Each row was made from one small tree. The marks that hang from a mark follow it in brackets, in alphabetical order. Every link used is in the known rows. Write each row's tree.
Known rows:
safotor[nediz[kili] sunoli tagod tonem vubales]: [ 32.0   8.8  16.3  49.4  18.6  -2.6  13.6  41.3   9.5   7.4  72.6 -26.7
  36.4 -13.5  53.9  17.2 -11.7  -6.7 -15.4  31.2  12.1  -3.6 -27.0  41.0
   8.4  52.9 -40.7 -15.7 -17.8  17.6   1.7]
nediz[kili safotor[tagod vubales]]: [-28.7  25.5  -4.7  -0.9  35.5 -40.0 -21.3  52.9 -10.6 -11.2 -13.6 -11.5
  11.4 -28.9 -10.9   9.7  -2.1  18.1  12.0  11.6  45.2  -2.6 -21.5  22.5
  10.3  72.1 -24.6  12.1  -6.1  -3.8  26.5]
kili[nediz[safotor[kopugum sunoli tagod vubales]]]: [-26.1 -24.6  -7.3  44.3  34.1  -6.5  43.7  16.6  13.2  22.5  13.5   1.9
 -11.6  -7.2  -3.0  24.8   5.1  -2.5  -0.1 -27.9 -47.0 -27.8 -57.9  19.4
 -55.5  25.0 -61.8  -8.3 -23.6  55.6 -20.8]
safotor[kopugum nediz sunoli tagod tonem]: [ 37.1 -32.2   3.5  20.4  14.7  26.9  34.4  10.3   9.3  14.8  53.7  -4.6
 -12.9  13.9  31.2  20.4  -9.3 -18.3 -20.1  -5.0 -29.7   0.5 -35.3  49.0
   5.8   9.8 -31.7 -22.6 -25.7  53.3 -27.4]
zera[tagod]: [  0.9   2.8 -11.1 -68.3  -3.8  21.8 -23.5  -3.7 -25.6 -22.6 -18.7  15.2
 -34.0  18.6 -23.4   8.3  -5.5  31.4   9.5  19.9   2.7  39.0  37.0   7.4
  34.1   1.9  10.7   8.6  38.1  13.0  17.8]
kili[nediz[safotor[tonem]]]: [  6.8  -5.5 -13.0 -12.4  -0.1  -8.1 -20.2 -10.4 -11.1   3.3 -39.0   5.0
   0.5 -15.3 -29.4 -10.6  -8.7  -8.2 -26.4   5.3  28.1 -21.9  23.7 -30.2
 -19.1  -5.5  48.9   0.6  14.7 -22.4  -9.4]
nediz[kili]: [-13.0  13.4  -2.7 -54.2  13.5  -0.6 -29.7  16.7 -22.6 -31.9 -27.8   9.9
  -3.2   3.1  -5.0 -11.3  -7.4  21.3   3.6   8.5  30.8  36.4  27.5   6.2
  35.0  24.6  37.6  38.0  11.3 -18.3  15.9]
kili[nediz[safotor]]: [-13.7  -4.2 -20.8 -35.2   6.3  -3.2 -19.7 -20.9 -16.1  -4.8 -60.0  13.5
  -8.7  -8.0 -25.9  -3.4  -5.9   5.2 -13.4 -20.2   4.5  -9.2  14.3 -38.7
 -26.1  -9.6  48.2  20.0  16.0   0.5  -4.9]
zera[sunoli tagod]: [ -7.0   0.5  10.1 -76.4 -22.2  50.6 -39.2  -8.1 -29.9 -14.1  -4.6  38.0
 -21.9  29.5 -28.8  22.0  -4.6  37.9  17.8  31.2 -14.6  44.0  36.8  -9.0
  25.2 -15.0 -10.1 -13.0  46.2  33.7   5.2]
nediz[safotor[kopugum sunoli[zera] tonem[kili]]]: [-17.2   9.6   9.3  18.7 -20.9 -20.4   7.0 -12.3  11.7  -4.5  -1.8  -3.8
 -22.3  16.9 -26.1 -13.6  26.0  -7.5  43.4 -49.0 -31.4  -8.1   1.1  21.6
  20.1 -36.5  -8.8 -52.1 -10.8   8.0 -16.4]
safotor[nediz sunoli]: [ 25.7 -13.3  -4.5 -29.1   4.6  32.0   9.0 -22.0 -11.4  -4.7  -1.5   8.4
   9.6  21.4  36.4   7.0 -14.5  11.5 -11.7 -20.7 -18.9  20.4   0.3  19.7
  10.6 -21.6  23.1  15.4  -1.2  34.6  -7.2]
sunoli[zera[tagod]]: [ -5.1  27.4 -15.0 -64.5 -24.8  21.0 -38.3  -4.2 -24.1 -24.3  -5.1  11.3
 -55.4  28.2 -32.1  15.5  14.0  34.6  32.6  -6.9 -43.7  34.2  45.2 -14.1
  49.8   2.2  11.9 -22.4  33.0  26.8  22.9]
kili[nediz]: [  3.7 -10.5 -15.2 -44.5 -11.3  33.8 -15.9 -39.2 -12.9 -10.6 -29.8  17.7
 -16.1  13.2 -12.5  -4.1  -9.8   2.6 -24.5   2.9 -12.0  18.5  27.7 -42.9
  -7.5 -31.1  53.0  27.0  18.3   1.8   2.9]
tonem[kili]: [ -1.4   4.6   4.4 -50.8 -38.8  12.0 -31.4 -53.3  -4.8 -25.2 -40.3  12.0
  -6.7  24.9 -18.2 -23.4  -1.0   9.0   3.0   7.1  24.6  42.9  36.5  -9.0
  41.8 -74.0  47.9  20.1  26.7 -21.8  23.2]
safotor[nediz[kili] tagod tonem vubales]: [ 30.1  21.3  10.1  23.6   4.2  -3.6 -13.2  38.2   3.0   4.2  49.8 -25.4
  24.0 -17.8  37.7  14.8  -8.2 -12.7 -15.9  41.9  28.4  -1.7  -6.2   0.3
  18.3  49.9 -14.2  -3.0  -7.1 -10.9  17.8]
tonem[kili[nediz]]: [  4.1  -4.0   4.3 -28.4 -47.5  19.2 -24.3 -72.8   2.0 -13.4 -32.9   5.4
 -12.3  17.0 -11.9 -17.0  -0.4  -5.5 -17.5   6.4  -0.6  21.4  35.0 -57.4
  -5.3 -82.6  54.6  19.8  31.4  -9.1   3.2]
safotor[kopugum sunoli vubales]: [-17.3 -19.2  -0.2  -8.6  16.4  26.0  41.6   1.8   0.0   2.0  13.1  29.4
  -6.6  27.3   3.7  -3.9   3.7  22.0  23.2 -11.7 -38.3  16.5 -15.6  45.6
   9.1 -10.8 -33.9  15.8 -15.1  10.0   2.0]
safotor[nediz sunoli tonem]: [ 46.1 -12.4   1.9  -1.4  -1.5  28.1   9.0 -14.7  -5.0   4.3  19.4   1.2
  17.9  14.0  31.8  -2.2 -16.9  -4.7 -22.7   2.5   0.2   8.0  11.1  25.8
  18.7 -19.4  23.6  -8.6  -1.5  13.3 -12.1]
nediz[kili safotor[kopugum vubales]]: [-53.2  14.9  -4.6 -13.7  39.3 -35.7   4.4  53.2  -8.3  -9.5 -33.6   2.3
  -1.5 -16.7 -10.5  -4.8  13.5  18.0  41.8 -18.4  18.0  -4.6 -11.1  13.2
  -5.9  58.9 -19.2  30.4 -16.8 -31.4   6.1]

Write each row's tree:
[  2.6  16.2  13.4  22.3 -25.4 -31.9 -25.5  -9.5  16.1   3.0  -1.8 -15.8
  15.1 -13.9 -25.8 -12.4   2.2  -5.8  -0.9  33.9  53.9  -9.2  -3.4  12.9
  26.5 -20.5 -16.6 -25.4  12.2 -29.4  30.7] -> nediz[safotor[tagod tonem[kili] vubales]]
[ 44.3   5.9  15.1 -14.3 -52.1  15.5 -24.3 -53.2   4.2  -6.2  -5.3 -11.8
  10.7  12.9  14.9 -19.2  -5.5 -19.3 -17.0  14.5  30.1  16.5  35.7 -29.5
  32.7 -71.6  52.1  -3.0  19.6 -26.7   7.2] -> safotor[nediz tonem[kili]]
[-15.4 -10.7  -8.2  21.0   6.2  -9.1  19.5   7.4   8.1  18.0 -15.4   5.7
  -5.3 -15.9 -24.0  -4.4   6.5 -10.6   0.4  -5.8  -3.5 -35.0  -0.8 -27.9
 -39.4   7.8  -4.3  -0.3  -8.3 -31.4 -12.4] -> kili[nediz[safotor[kopugum tonem vubales]]]
[ 22.5  -3.8   9.6  -6.5 -54.2  16.4 -22.9 -66.4   9.0  -6.9 -12.4  -2.2
  -2.3  11.1 -17.9 -26.2  -3.8 -21.4 -30.3  31.8  22.3   9.2  41.1 -49.8
   4.7 -79.5  56.6   0.0  30.7 -33.4  -1.5] -> safotor[tonem[kili[nediz]]]
[-29.1   9.1   4.6  30.7  38.8 -46.5   3.7  72.1   4.2   3.5  13.6 -13.6
  -1.4 -30.8 -14.7   5.2   7.3  -2.2  18.2  16.4  35.4 -18.1 -28.3  34.8
   6.1  84.2 -49.2  -8.5 -24.7 -19.7   1.4] -> nediz[kili safotor[kopugum tagod tonem vubales]]
[ 15.5  10.0  -4.2 -21.1  16.7   1.7 -27.6  22.9  -9.9 -15.8  10.7 -16.8
  -0.7  -7.4  33.9  22.9 -10.1   0.3 -18.9   6.4  14.2  21.7  -6.7  -2.9
  18.1  43.2  11.6  18.5  -4.1  28.4   5.4] -> safotor[nediz[kili] tagod]
[-12.6 -15.3 -13.3  -5.9  20.5  -2.9   8.9 -15.3 -12.0  -0.9 -36.6  13.4
   2.8  -1.8  -7.0   0.8  -9.4   7.2 -14.5 -32.4 -10.7 -10.1  -6.4  -0.6
 -34.8  -7.6  20.6   7.0   6.6  31.4 -19.7] -> kili[nediz[safotor[sunoli]]]
[-36.6  27.6  -5.0 -19.7  29.9 -36.4 -20.8  41.1 -15.4 -16.7 -37.9  -0.1
  22.9 -22.1 -10.5  -8.0   2.0  25.4  28.3  -1.4  44.1   3.2   8.0   7.8
  10.0  49.6   4.4  28.3   1.5 -38.4  24.2] -> nediz[kili safotor[vubales]]
[-26.3 -29.0 -11.7   3.4  31.6   1.1  32.6  -0.4  -3.5   4.9 -30.1  16.0
 -17.5   3.7 -10.7   9.5   2.0  -2.7   1.3 -49.4 -37.2 -12.8 -23.2   7.7
 -50.1  -2.9  -2.0   8.4 -11.5  35.6 -38.4] -> kili[nediz[safotor[kopugum sunoli]]]
[  8.0  -6.1   0.7  59.5  16.0 -13.3  17.8  12.7  13.8  23.0  28.9 -11.0
  18.3 -22.1  -3.1  10.7  -9.2 -11.3 -26.8  18.2   2.2 -37.9 -31.2  19.9
 -33.9  21.3 -36.9 -31.8  -6.0  23.2  -8.0] -> kili[nediz[safotor[sunoli tagod tonem vubales]]]
[ 45.0  -7.2   6.8  40.7  -0.1  18.2  17.7   4.0  14.7  22.1  66.0 -11.4
  24.5   6.1  41.8  14.6 -14.5  -5.7 -25.1  24.2  -7.7  -6.1 -23.3  41.2
  14.5   5.8 -34.8 -26.3 -10.7  28.0   6.2] -> safotor[nediz sunoli tagod tonem vubales]
[ -4.2 -22.6 -12.2  16.8  16.2  -9.3   4.0  14.0   5.5  12.8  -3.8  -5.2
 -33.8 -19.4 -32.0  15.1  -1.9 -25.1 -22.9  -2.7  -4.7 -26.1 -21.8 -11.2
 -33.3  22.8  -6.2 -17.4  -9.0  18.4 -24.1] -> kili[nediz[safotor[kopugum tagod tonem]]]
[ 26.3  12.4  14.3  32.8  10.0  -3.1  15.3  29.4   0.8   4.0  44.8 -13.3
  46.6  -6.0  52.3  -2.3  -8.7  -2.4  -0.3  19.4  17.5  -3.2   1.8  24.2
   6.5  32.1 -10.9  -0.2 -12.1 -16.2  -1.8] -> safotor[nediz[kili] sunoli tonem vubales]
[-15.7  -2.7  -6.5  13.1  31.0 -12.4   9.7  18.5   0.7   3.8   3.8   6.9
  14.9  -5.1  -5.7  10.7  -6.5  20.1   6.2  -3.7   4.1  -5.0 -38.1  60.3
   4.5  25.3 -46.1  -8.7  -9.1  34.0  18.0] -> nediz[safotor[sunoli tagod vubales]]
[ 10.6  19.7   2.0  -1.2  13.1  -0.2 -16.2  30.5  -1.8  -4.1  28.3 -17.8
  15.8 -12.1  44.9  19.5  -3.3   5.3  -6.8  21.4   6.6  11.8 -15.8  -5.5
  10.9  46.4 -14.5  18.0  -7.9   9.7  20.9] -> safotor[nediz[kili] tagod vubales]
[ 15.8 -11.0   9.0  16.4  24.4   5.7  32.5  34.1   2.1  -0.8  33.0  -9.3
   7.4   4.2  42.5   5.3  -3.9 -14.4   1.3 -12.2  -5.4   3.5 -10.9  33.8
   0.6  35.2  -8.7   2.4 -26.0  11.5 -37.7] -> safotor[kopugum nediz[kili] sunoli tonem]
[  7.7 -20.6  -0.6   3.7  10.8  31.6  47.8  -3.4   4.8  13.0  21.2  11.0
   5.9  21.8  43.3  12.7   0.8   4.7  15.9 -27.6 -53.6   6.1 -21.5  22.9
 -11.4  -9.8 -30.1  14.6 -22.5  23.2  -8.1] -> safotor[kopugum nediz sunoli vubales]
[ 11.2  -0.5   2.9 -16.0  23.1   5.5   3.2  14.5 -12.9 -15.1   9.2  -7.7
  21.3   7.5  50.7   7.4 -11.2   7.7  -3.6 -18.8  -1.3  20.0  -1.5  20.4
   9.2  23.5  14.1  23.4  -5.8  26.0 -13.6] -> safotor[nediz[kili] sunoli]
[-55.3  28.2  -0.7  17.5  33.4 -34.3  20.2  59.0  -3.1  -8.2   2.9  -1.5
  -7.9  -1.4   0.2   7.9  29.7  20.8  68.4 -56.1 -50.9 -10.8 -24.4  31.1
   2.4  58.3 -44.3 -11.8 -32.7  14.5  -4.9] -> nediz[kili safotor[kopugum sunoli[zera] vubales]]
[-34.5  -9.9 -16.5  -3.4  12.0  -4.4  18.3   2.1   0.1  12.7 -34.5  16.7
 -13.8  -8.9 -20.1   1.3  10.3   3.2  14.1 -27.9 -26.8 -22.0  -6.9 -38.3
 -48.2   2.1  -5.6  21.1  -7.0  -9.4  -6.1] -> kili[nediz[safotor[kopugum vubales]]]
[ -7.9   3.1  -1.5   1.4 -21.3 -17.9 -28.0 -40.2   6.8  -6.3 -33.7 -12.9
 -15.7 -10.3 -24.2   1.8   1.3 -10.8 -19.5  -6.1  10.4  -5.2  -8.5 -39.2
 -21.8 -39.0  19.8  -1.7  17.8  21.8   1.2] -> tonem[kili[nediz[safotor[tagod]]]]
[ 25.0   4.9  17.0  36.6 -51.8   7.9 -12.6 -46.1  23.9   9.9  34.5 -13.6
   3.9  -0.2  -9.8 -10.2   0.0 -21.4 -32.8  52.6  13.9  -3.3  10.5 -39.0
  -2.7 -52.6   0.4 -18.4  18.3 -16.1  15.1] -> safotor[tagod tonem[kili[nediz]] vubales]
[  8.6 -18.0  12.5   0.5 -42.6  18.3   4.3 -52.0  13.6  -0.2  -4.7   1.4
 -23.0  15.5 -17.9 -20.6   8.7 -30.0 -12.6   9.6  -6.9   5.4  27.1 -44.4
 -10.7 -72.5  32.8   1.0  12.0 -24.8 -21.7] -> safotor[kopugum tonem[kili[nediz]]]
[-26.9 -18.7 -22.0 -25.2  15.7  -3.4   5.2  -7.0  -8.6   0.9 -53.8  13.2
 -29.7  -3.7 -28.1   1.7   3.7  -1.0   0.3 -38.8 -20.0  -9.4  -3.4 -31.0
 -39.6   0.4  25.3  23.1  -1.7   7.4 -22.8] -> kili[nediz[safotor[kopugum]]]
[  0.6  -9.7  -1.7 -11.6  -7.4  18.5  13.8   2.4   2.1   5.8  13.4  19.6
  -7.1  14.3 -14.5 -15.5   4.1   4.2  12.3  24.0   1.0   7.6  18.2  16.7
  26.6  -2.9  -6.1   6.8  -5.4 -41.5  12.5] -> safotor[kopugum tonem vubales]
[-17.1   4.1 -16.0 -11.3   1.6  -6.1  -9.5 -15.8  -6.0   4.6 -44.6  11.5
   8.4 -13.6 -15.9  -1.8  -1.7  10.7  -3.2  -9.7   1.4 -17.2   7.6 -42.4
 -34.1  -5.9  21.2  21.1  12.0 -19.1  11.9] -> kili[nediz[safotor[vubales]]]
[ -9.8   6.3   1.0 -11.2  13.7   5.8  14.1  28.7  -5.0  -2.1   8.8  -2.2
   5.5  -1.2  38.5   8.4   8.3   2.2  24.2 -13.6 -15.7  10.5  -3.2 -12.3
  -5.3  33.1  -9.1  34.9 -18.7 -15.6  -0.8] -> safotor[kopugum nediz[kili] vubales]
[ 19.8  11.2  19.2  12.5 -44.4  -0.3 -18.8 -28.1  18.3  -0.7  27.0  -7.5
   7.3   6.3 -13.2 -16.1   0.3  -7.9 -11.8  57.0  34.8  13.5   9.6   8.7
  43.4 -45.9 -11.4 -16.8  15.9 -25.8  36.4] -> safotor[tagod tonem[kili] vubales]
[-15.5   4.4 -14.2   9.3   9.1 -12.2  -9.7  -0.5   2.7  10.6 -15.7   2.4
  -1.9 -18.5 -15.8  13.2  -2.7   3.5 -16.4   2.7  -2.9 -18.8 -19.9 -25.4
 -29.2  16.4 -10.7   4.5   4.2  16.9  13.2] -> kili[nediz[safotor[tagod vubales]]]
[ -8.7 -20.6 -13.1  -0.8  10.3  -6.8   7.5  -1.7   0.2   9.2 -31.3   7.1
 -22.7 -10.4 -30.0  -7.0   2.6 -19.0  -9.1 -15.5   3.6 -23.4   7.6 -25.9
 -36.1   1.2  24.6   0.4  -2.8 -15.6 -28.4] -> kili[nediz[safotor[kopugum tonem]]]
[ 15.0  12.0  17.4  -4.9 -52.2   7.2 -18.9 -40.3   9.9  -5.6   2.2   2.5
  17.3  14.3 -14.8 -33.7   0.8   0.6   2.1  42.6  37.2  16.2  38.5  -7.2
  45.1 -65.5  20.0  -1.6  21.7 -59.9  34.5] -> safotor[tonem[kili] vubales]
[ 11.2  -3.0  16.2  39.9  23.4   3.5  44.0  43.5  11.0  10.0  50.8 -10.7
  25.2  -2.4  53.3   2.5   1.4 -10.3  13.4   0.3  -9.2  -7.9 -16.1  29.0
  -5.9  39.8 -34.1   1.0 -27.4  -8.6 -22.2] -> safotor[kopugum nediz[kili] sunoli tonem vubales]
[ 24.4 -10.6  -0.3   1.0 -13.2  23.9  19.6  -0.5   7.6  17.6  20.3   5.6
   1.0   8.8  22.1  -2.2   1.8 -10.1   4.8   7.1 -13.0  -4.3   7.0  -9.3
   7.6  -5.3  -2.7   1.4 -13.2 -26.9   1.1] -> safotor[kopugum nediz tonem vubales]
[  3.9  23.1  10.2  33.1 -23.4 -25.0 -20.9 -15.0  12.8  -5.7  16.3 -21.3
 -10.6   4.6 -25.8  -2.4  12.5  -6.6  13.6 -20.8  -7.2  -6.0 -11.2  31.8
  38.3 -26.1 -14.1 -68.4   0.4  33.0   5.5] -> nediz[safotor[sunoli[zera] tagod tonem[kili]]]
[-30.8 -12.5   9.6  38.5  -6.7 -12.8  38.5 -28.6  20.0  11.8 -11.6   0.8
   2.2   2.5  -4.7  -7.2  17.5  -8.0  22.9 -37.6 -35.1 -22.1 -26.3 -14.6
 -54.4 -47.9 -30.0   1.0  -5.4   7.6 -22.2] -> tonem[kili[nediz[safotor[kopugum sunoli vubales]]]]
[  9.8   6.2   8.9  12.4   6.0  -1.3  14.3  36.8   4.0   6.8  29.0  -9.4
  13.9  -8.3  34.9  -1.9   7.0  -9.6  11.9  10.2   5.0  -4.6   4.2  -8.4
   2.0  40.0  -8.3  13.6 -20.3 -39.1  -7.1] -> safotor[kopugum nediz[kili] tonem vubales]
[ -7.4  33.7  14.0  35.4 -34.2 -22.9  -9.1 -15.4  13.4  -0.9   7.5  -9.7
  15.5   7.0 -19.1 -22.2  20.4   4.1  39.0 -20.4  -9.0 -14.9  10.8  13.1
  29.4 -41.3 -13.0 -51.0   2.0 -17.9  18.5] -> nediz[safotor[sunoli[zera] tonem[kili] vubales]]
[ 11.5  -7.3 -12.9   8.3   5.9 -12.9 -21.1  -0.5  -0.5   7.0 -12.9  -5.5
 -11.0 -23.7 -29.8   6.1 -12.2 -12.1 -39.1  14.2  24.8 -20.9  -2.6 -14.2
 -19.5  16.8  18.5 -18.5   7.6  10.8  -6.2] -> kili[nediz[safotor[tagod tonem]]]
